Each row was made from one small tree. Brackets hold a mark, then the marks that hang from it, in alphabetical order. Every link used is in the known rows. Write each row's tree.
Known rows
{mepa {bugo nebev vulos}}: -2.17,0.31,-3.42,0.10,-0.12,0.57,-1.58,-0.09,3.00,-1.75,-0.14,1.04,0.58,0.48,-0.13,1.76,-0.31,0.06
{bugo nebev vulos}: -1.59,-0.15,-3.26,0.35,-1.20,-0.53,-2.10,-0.67,1.74,-0.46,-0.61,0.71,2.66,0.35,-0.57,1.92,0.96,1.35
{nazez mepa}: 1.42,-1.91,1.39,0.20,-0.63,-0.11,1.00,1.34,0.16,-0.44,0.10,-0.12,0.49,-0.94,-1.70,0.56,1.53,-1.17
{mepa {bugo kefo nebev vulos} nefal}: -3.54,-0.26,-3.79,-0.24,0.05,1.07,-3.68,1.70,5.49,-1.79,-1.06,1.15,0.58,-0.14,-0.60,1.30,-1.24,-0.87
{bugo kefo {nebev mepa}}: -0.19,-1.19,-3.00,2.09,-0.71,-1.31,-1.95,0.26,3.07,-0.26,-0.86,-1.76,2.29,-0.09,-1.71,-0.12,1.89,-0.70
{mepa kefo}: 0.18,-0.54,-0.50,-1.13,0.92,1.44,-0.29,-0.37,2.11,0.22,-0.88,1.08,-1.33,0.63,0.26,-1.65,-0.64,0.48
{vulos {nefal mepa}}: 2.80,0.44,1.68,0.05,1.55,2.28,-1.68,0.27,1.92,1.75,0.29,-1.33,0.90,0.99,1.06,-1.37,-1.31,-2.72
{nefal mepa}: 2.33,0.51,1.00,-0.88,0.63,1.22,-0.84,2.09,1.14,0.58,0.59,-0.03,-0.48,1.41,-0.11,-0.46,-0.19,-0.67
{nebev {mepa bugo kefo nefal}}: -1.39,-2.67,1.15,-1.83,1.18,4.58,1.85,0.63,3.85,0.81,0.69,0.61,-4.29,0.71,-1.08,-2.04,-2.75,-2.02
{nebev {mepa kefo nefal}}: -0.74,-3.30,1.32,-1.48,0.24,3.45,1.57,-0.04,2.56,2.19,0.10,0.30,-2.14,0.51,-1.60,-1.74,-1.54,-0.70
{nefal {mepa bugo kefo}}: 1.91,0.63,0.41,-2.35,2.47,3.88,-0.96,2.36,4.42,-0.55,0.29,1.41,-4.02,2.19,0.75,-2.30,-2.08,-1.49
{vulos nefal}: 0.40,-0.22,0.59,1.01,1.01,0.98,-0.84,-1.85,0.81,1.10,-0.38,-1.23,1.47,-0.45,1.16,-0.79,-1.19,-2.13
{nefal {mepa bugo}}: 1.76,1.13,0.83,-1.14,1.57,2.36,-0.55,2.65,2.32,-0.75,1.17,0.12,-2.59,1.71,0.41,-0.72,-1.30,-1.95
{bugo {nebev mepa} {vulos nefal}}: -0.79,-2.16,-1.90,2.13,-0.36,0.83,-1.63,-3.31,2.38,1.84,-0.05,-1.96,4.05,0.17,-0.82,0.83,0.41,-1.28
{bugo kefo {vulos nefal}}: -0.61,-0.32,-1.75,1.83,1.55,-0.38,-4.94,-2.17,2.77,0.59,-1.32,-1.03,3.01,0.01,1.26,0.01,-0.25,-1.15
{vulos {bugo kefo} {nefal mepa}}: 3.18,1.48,-0.90,0.62,2.43,1.06,-3.94,0.73,3.80,1.16,-2.34,-3.38,3.51,1.37,3.21,-2.47,0.61,-3.02
{kevep {mepa bugo kefo}}: 0.47,-0.35,0.55,-2.62,0.42,4.01,1.36,1.69,3.89,-1.29,-0.70,3.05,-1.76,1.20,0.02,-2.54,-1.90,-1.60
{nazez {mepa {bugo nebev}}}: 0.25,-1.07,-0.95,0.15,-0.60,0.85,0.87,2.28,2.99,-2.47,-0.07,0.18,0.12,-1.10,-1.68,0.99,0.91,-2.43

Which tree is each row?
-1.30,0.37,-2.15,1.57,2.65,0.64,-4.57,-1.57,4.19,-0.62,-0.89,-0.72,0.95,0.18,1.72,-0.30,-1.46,-2.47 : {mepa {bugo kefo {vulos nefal}}}
2.70,1.62,-3.11,0.99,1.44,0.76,-4.46,1.11,5.24,0.38,-2.90,-3.25,5.14,1.17,2.74,-1.68,1.26,-2.90 : {vulos {bugo kefo nebev} {nefal mepa}}
-1.01,-1.76,-1.68,-0.32,-1.49,1.79,1.75,0.36,2.02,1.44,-1.19,-2.37,2.81,0.14,-0.30,0.09,1.19,-1.08 : {vulos {bugo {nebev {mepa nefal}}}}
-1.04,-1.68,-1.33,-0.01,-0.53,1.26,-1.05,4.11,5.41,-2.55,-0.97,0.35,0.08,-1.62,-2.17,0.66,0.10,-3.30 : {nazez {mepa {bugo kefo nebev} nefal}}
-1.82,0.60,-4.24,1.95,1.39,0.33,-5.20,-1.28,5.60,-1.31,-1.63,-0.67,2.60,-0.20,1.14,0.45,-0.98,-2.32 : {mepa {bugo kefo nebev {vulos nefal}}}
-0.91,-1.79,-3.35,3.06,0.20,-0.57,-4.32,-2.59,4.06,1.04,-1.16,-2.37,4.61,-0.02,-0.58,0.29,0.95,-1.64 : {bugo kefo {nebev mepa} {vulos nefal}}
-1.25,-3.05,-0.83,-1.15,-0.87,3.28,1.08,0.43,4.11,1.27,-0.51,0.30,-0.41,0.18,-2.14,-1.10,-0.82,-0.64 : {bugo {nebev {mepa kefo nefal}}}
-1.61,-0.36,-3.26,-0.14,1.78,3.17,-2.79,-2.16,5.84,-0.40,-1.32,0.92,0.65,0.65,1.36,-0.83,-2.05,-1.54 : {mepa {bugo nebev {vulos nefal}} kefo}
-1.78,0.24,-2.84,1.01,0.84,1.60,-2.52,-1.97,3.78,-0.65,-0.54,-0.33,1.97,0.04,1.08,0.89,-1.38,-2.02 : {mepa {bugo nebev {vulos nefal}}}
-0.57,-1.95,0.82,-0.33,0.58,1.63,-0.69,3.77,3.91,-1.77,-0.28,0.26,-1.68,-1.32,-1.62,0.03,-0.67,-3.40 : {nazez {mepa {bugo kefo} nefal}}
-1.60,-0.83,0.42,-2.75,1.51,4.42,0.69,1.35,4.05,-0.36,-0.30,1.93,-4.16,0.31,0.25,-1.73,-3.27,-1.47 : {mepa bugo kefo nefal}
3.03,-0.23,1.21,-0.99,2.48,3.88,-2.07,0.03,4.03,1.76,-0.59,-0.17,-0.52,1.66,1.34,-3.05,-1.92,-2.33 : {vulos {nefal {mepa kefo}}}
-0.99,-0.76,2.08,-2.56,-1.01,4.17,2.33,3.14,2.41,-0.69,0.21,2.47,-1.18,0.27,-0.80,-0.58,-2.77,-2.79 : {kevep {mepa bugo nefal}}
1.20,0.59,-2.96,1.34,0.92,0.49,-6.42,0.31,5.47,0.42,-1.39,-1.01,4.27,1.05,0.65,0.10,0.12,-1.69 : {bugo kefo nebev {vulos {nefal mepa}}}
-2.31,0.23,-2.73,-0.22,0.04,1.30,-2.19,2.70,5.36,-2.23,-1.10,0.39,-0.57,-0.89,-0.37,0.07,-1.56,-2.10 : {mepa {bugo kefo nebev} nefal}
-1.56,0.15,-4.67,1.26,-0.50,-1.77,-4.65,-0.03,3.55,-1.16,-1.67,0.34,3.41,0.05,-0.40,1.46,1.43,1.10 : {bugo kefo nebev vulos}
